Known rows, with every step that occurs
nodap vonav: -7 -2 10 1 -27 -4 -14 -5 -3 -5 -8 -21 4 19 4 9 20 0 20 6 9 15 -9
mufom zuve godos sorabok zafe nodap vonav: -18 -11 21 2 -29 -4 0 40 -32 -21 -19 -52 11 9 25 20 20 13 67 16 10 8 5
rotu nodap zafe sare: 5 -5 1 -42 14 -7 14 6 10 19 -16 -46 3 -1 23 -20 8 16 8 23 11 11 26
mufom sorabok zafe: -10 -20 17 3 -10 2 13 11 18 1 15 -20 11 -4 7 10 -11 -2 2 -5 -17 -21 17
rotu nodap zafe: -7 -13 -7 -29 13 -1 -2 6 16 15 -18 -34 5 11 17 -15 5 8 -17 18 13 4 24
sorabok mufom zuve zafe nodap: 0 -11 9 0 29 6 1 9 13 -13 -1 -26 18 -25 -1 55 10 30 61 28 2 -11 10
lotel nodap vonav: -3 -4 5 -13 -7 -14 -2 18 19 1 5 -32 3 31 -8 5 3 7 29 2 21 17 6
sorabok zafe: -3 2 16 2 8 -7 13 8 0 11 3 -5 5 -6 0 12 -2 13 -6 -2 -11 -19 22
lotel nodap rotu: -18 -26 -4 -19 3 -15 11 19 38 0 -2 -28 4 2 -20 5 -12 0 6 -2 28 1 7
godos sorabok mufom zuve zafe: 1 -14 20 4 4 6 5 27 -11 -20 -1 -25 17 -19 12 28 -7 13 48 18 2 -18 -9
nodap zafe sorabok: -35 1 1 -15 -15 -6 -3 6 18 5 -18 -19 13 -1 18 -15 21 -6 8 3 3 7 -1
nodap zafe zuve godos sorabok: -26 1 -9 -8 -26 -17 11 6 -33 1 -44 -30 5 20 23 -11 8 -1 47 -10 0 11 -15
zafe zuve mufom sorabok: -21 -24 -13 4 8 1 6 -8 1 -5 -4 -25 4 2 -15 22 -18 0 68 -7 2 17 -19
rotu nodap: 4 -14 -3 -9 27 8 -5 13 11 7 -3 -24 -5 9 4 -9 -3 8 -11 17 11 8 14
mufom zuve godos sorabok zafe: -15 -12 15 15 -27 -1 11 34 -39 -17 -13 -24 0 -5 30 3 1 6 37 2 1 -15 8
godos sorabok: 2 -2 10 -7 -5 1 3 27 -13 -9 1 -12 7 4 5 -13 -11 -9 9 1 3 4 -16
lotel nodap zafe sorabok mufom zuve: -28 -18 2 -21 6 -11 2 22 44 -3 -7 -39 6 -6 11 -3 7 13 57 15 21 -6 12
vonav nodap: 5 -7 0 10 38 -2 3 18 3 9 1 -2 7 -2 -22 19 -23 -5 16 2 8 6 -3
godos sorabok mufom: 6 -13 8 -1 14 -2 -4 15 -6 -6 -9 -9 3 -11 -10 1 -18 1 38 10 -2 -19 -13
zafe sorabok mufom zuve: -25 -20 9 18 4 9 -14 6 22 -17 -5 -17 -5 -27 11 5 16 7 63 20 5 -9 -13
nodap zafe: -12 1 -4 -23 -13 -10 3 -6 6 8 -17 -12 12 2 14 -6 9 0 -8 0 3 -3 10
zafe zuve godos sorabok mufom: -13 -10 -9 21 4 -12 3 4 -37 -6 -36 -15 -11 8 -1 4 -7 7 84 -4 -6 -3 -26

Rows
-36 -18 -10 -10 1 -17 1 23 21 -1 -24 -35 0 -2 14 -3 5 9 67 10 17 -11 19
lotel nodap zafe sorabok mufom zuve godos
-7 0 24 3 1 -7 21 27 -17 -2 -4 -28 7 6 6 3 -8 16 37 -6 -8 2 -16
godos sorabok zafe zuve
-25 -19 5 22 -17 -6 19 4 -7 0 -9 -27 -2 11 11 14 -6 3 47 -14 -21 -11 4
mufom sorabok zafe zuve godos
-3 -16 5 -7 4 4 -17 9 8 3 -11 -42 -1 27 8 -2 16 8 7 22 19 21 8
rotu nodap vonav
-13 -10 15 1 -10 -1 10 42 -30 -18 -13 -36 7 -4 23 14 7 14 53 12 4 -1 12
mufom zuve godos sorabok zafe nodap
-19 3 2 23 1 -16 19 0 -29 9 -23 -13 -8 9 6 15 5 20 43 -13 -17 -7 7
sorabok zafe zuve godos
-3 -14 10 14 10 5 1 -1 2 -12 -1 -14 10 -26 8 44 5 24 45 19 -1 -25 6
sorabok mufom zuve zafe
-6 3 23 -14 9 -10 1 13 9 6 -5 -37 19 10 -8 34 20 24 31 14 0 9 19
sorabok zafe nodap vonav
-34 -21 -2 30 -2 2 -15 6 -2 -15 -22 -13 -11 -21 14 6 15 2 72 16 2 -14 -5
zafe sorabok mufom zuve godos
-25 -35 -17 -26 20 1 2 1 18 10 -19 -57 10 14 5 4 -11 7 39 11 14 19 9
rotu nodap zafe zuve mufom sorabok
-19 2 -4 -14 -15 -12 10 -14 3 6 -24 -25 7 10 16 -2 16 12 31 -6 3 14 -12
nodap zafe zuve
-28 -1 18 16 -14 14 6 24 5 -20 9 -26 16 -12 31 24 24 9 26 14 6 11 -6
mufom zuve zafe sorabok
-36 -29 -9 -3 11 1 -14 13 9 1 -39 -45 -3 -5 31 -9 19 9 45 30 15 -8 21
rotu nodap zafe sorabok mufom zuve godos
-22 0 8 14 26 2 0 8 9 1 -5 -9 17 -15 -3 35 6 9 30 13 -12 -11 1
zuve zafe sorabok mufom
-18 -5 2 5 27 -12 17 -3 -12 13 -9 -17 5 -6 -18 34 -12 25 49 -6 -6 -1 5
sorabok zafe zuve mufom
-28 -30 2 -14 17 7 -13 12 34 -1 -22 -50 2 -12 27 -9 19 14 34 34 19 -2 13
rotu nodap zafe sorabok mufom zuve
-27 -23 6 5 26 -3 -5 18 28 1 -18 -28 16 -23 0 18 -2 0 62 18 15 -4 -4
vonav nodap zafe sorabok mufom zuve
-10 -21 -8 22 -2 -2 -8 -7 -17 -13 -24 -5 -12 -21 8 18 3 11 63 12 0 -30 6
sorabok mufom zuve godos
-5 11 13 -13 8 -1 0 15 1 -1 -3 -36 33 18 -3 53 25 19 26 19 4 26 7
zuve zafe nodap vonav
-8 -2 14 8 -15 10 12 15 -7 -17 10 -20 15 -10 26 32 14 16 12 10 5 1 4
mufom zuve zafe
-18 -26 -2 -6 17 0 7 5 3 7 8 -18 16 -13 -19 31 -31 -2 24 -3 -9 -18 23
zuve mufom sorabok zafe
-32 -9 -2 -10 4 -9 -10 -7 25 7 -26 -17 10 -14 6 -3 14 0 33 12 -1 -12 2
nodap zafe sorabok mufom
-5 -12 -9 12 4 -9 -5 13 -39 -3 -31 -3 -5 -2 -4 0 -17 -6 47 2 -8 -23 0
zuve godos sorabok mufom
1 -22 15 3 -1 5 -4 22 -6 -22 -4 -22 2 -20 9 3 -8 7 55 16 8 -17 -16
godos sorabok mufom zuve
-4 -3 21 4 -27 -7 26 34 -45 -13 -11 -36 -3 -15 36 -1 4 13 60 8 -2 -9 11
mufom zuve godos sorabok zafe sare
-8 -1 -6 -36 4 -19 13 16 28 12 -3 -25 9 15 1 -8 -7 7 4 -2 16 1 23
lotel nodap zafe
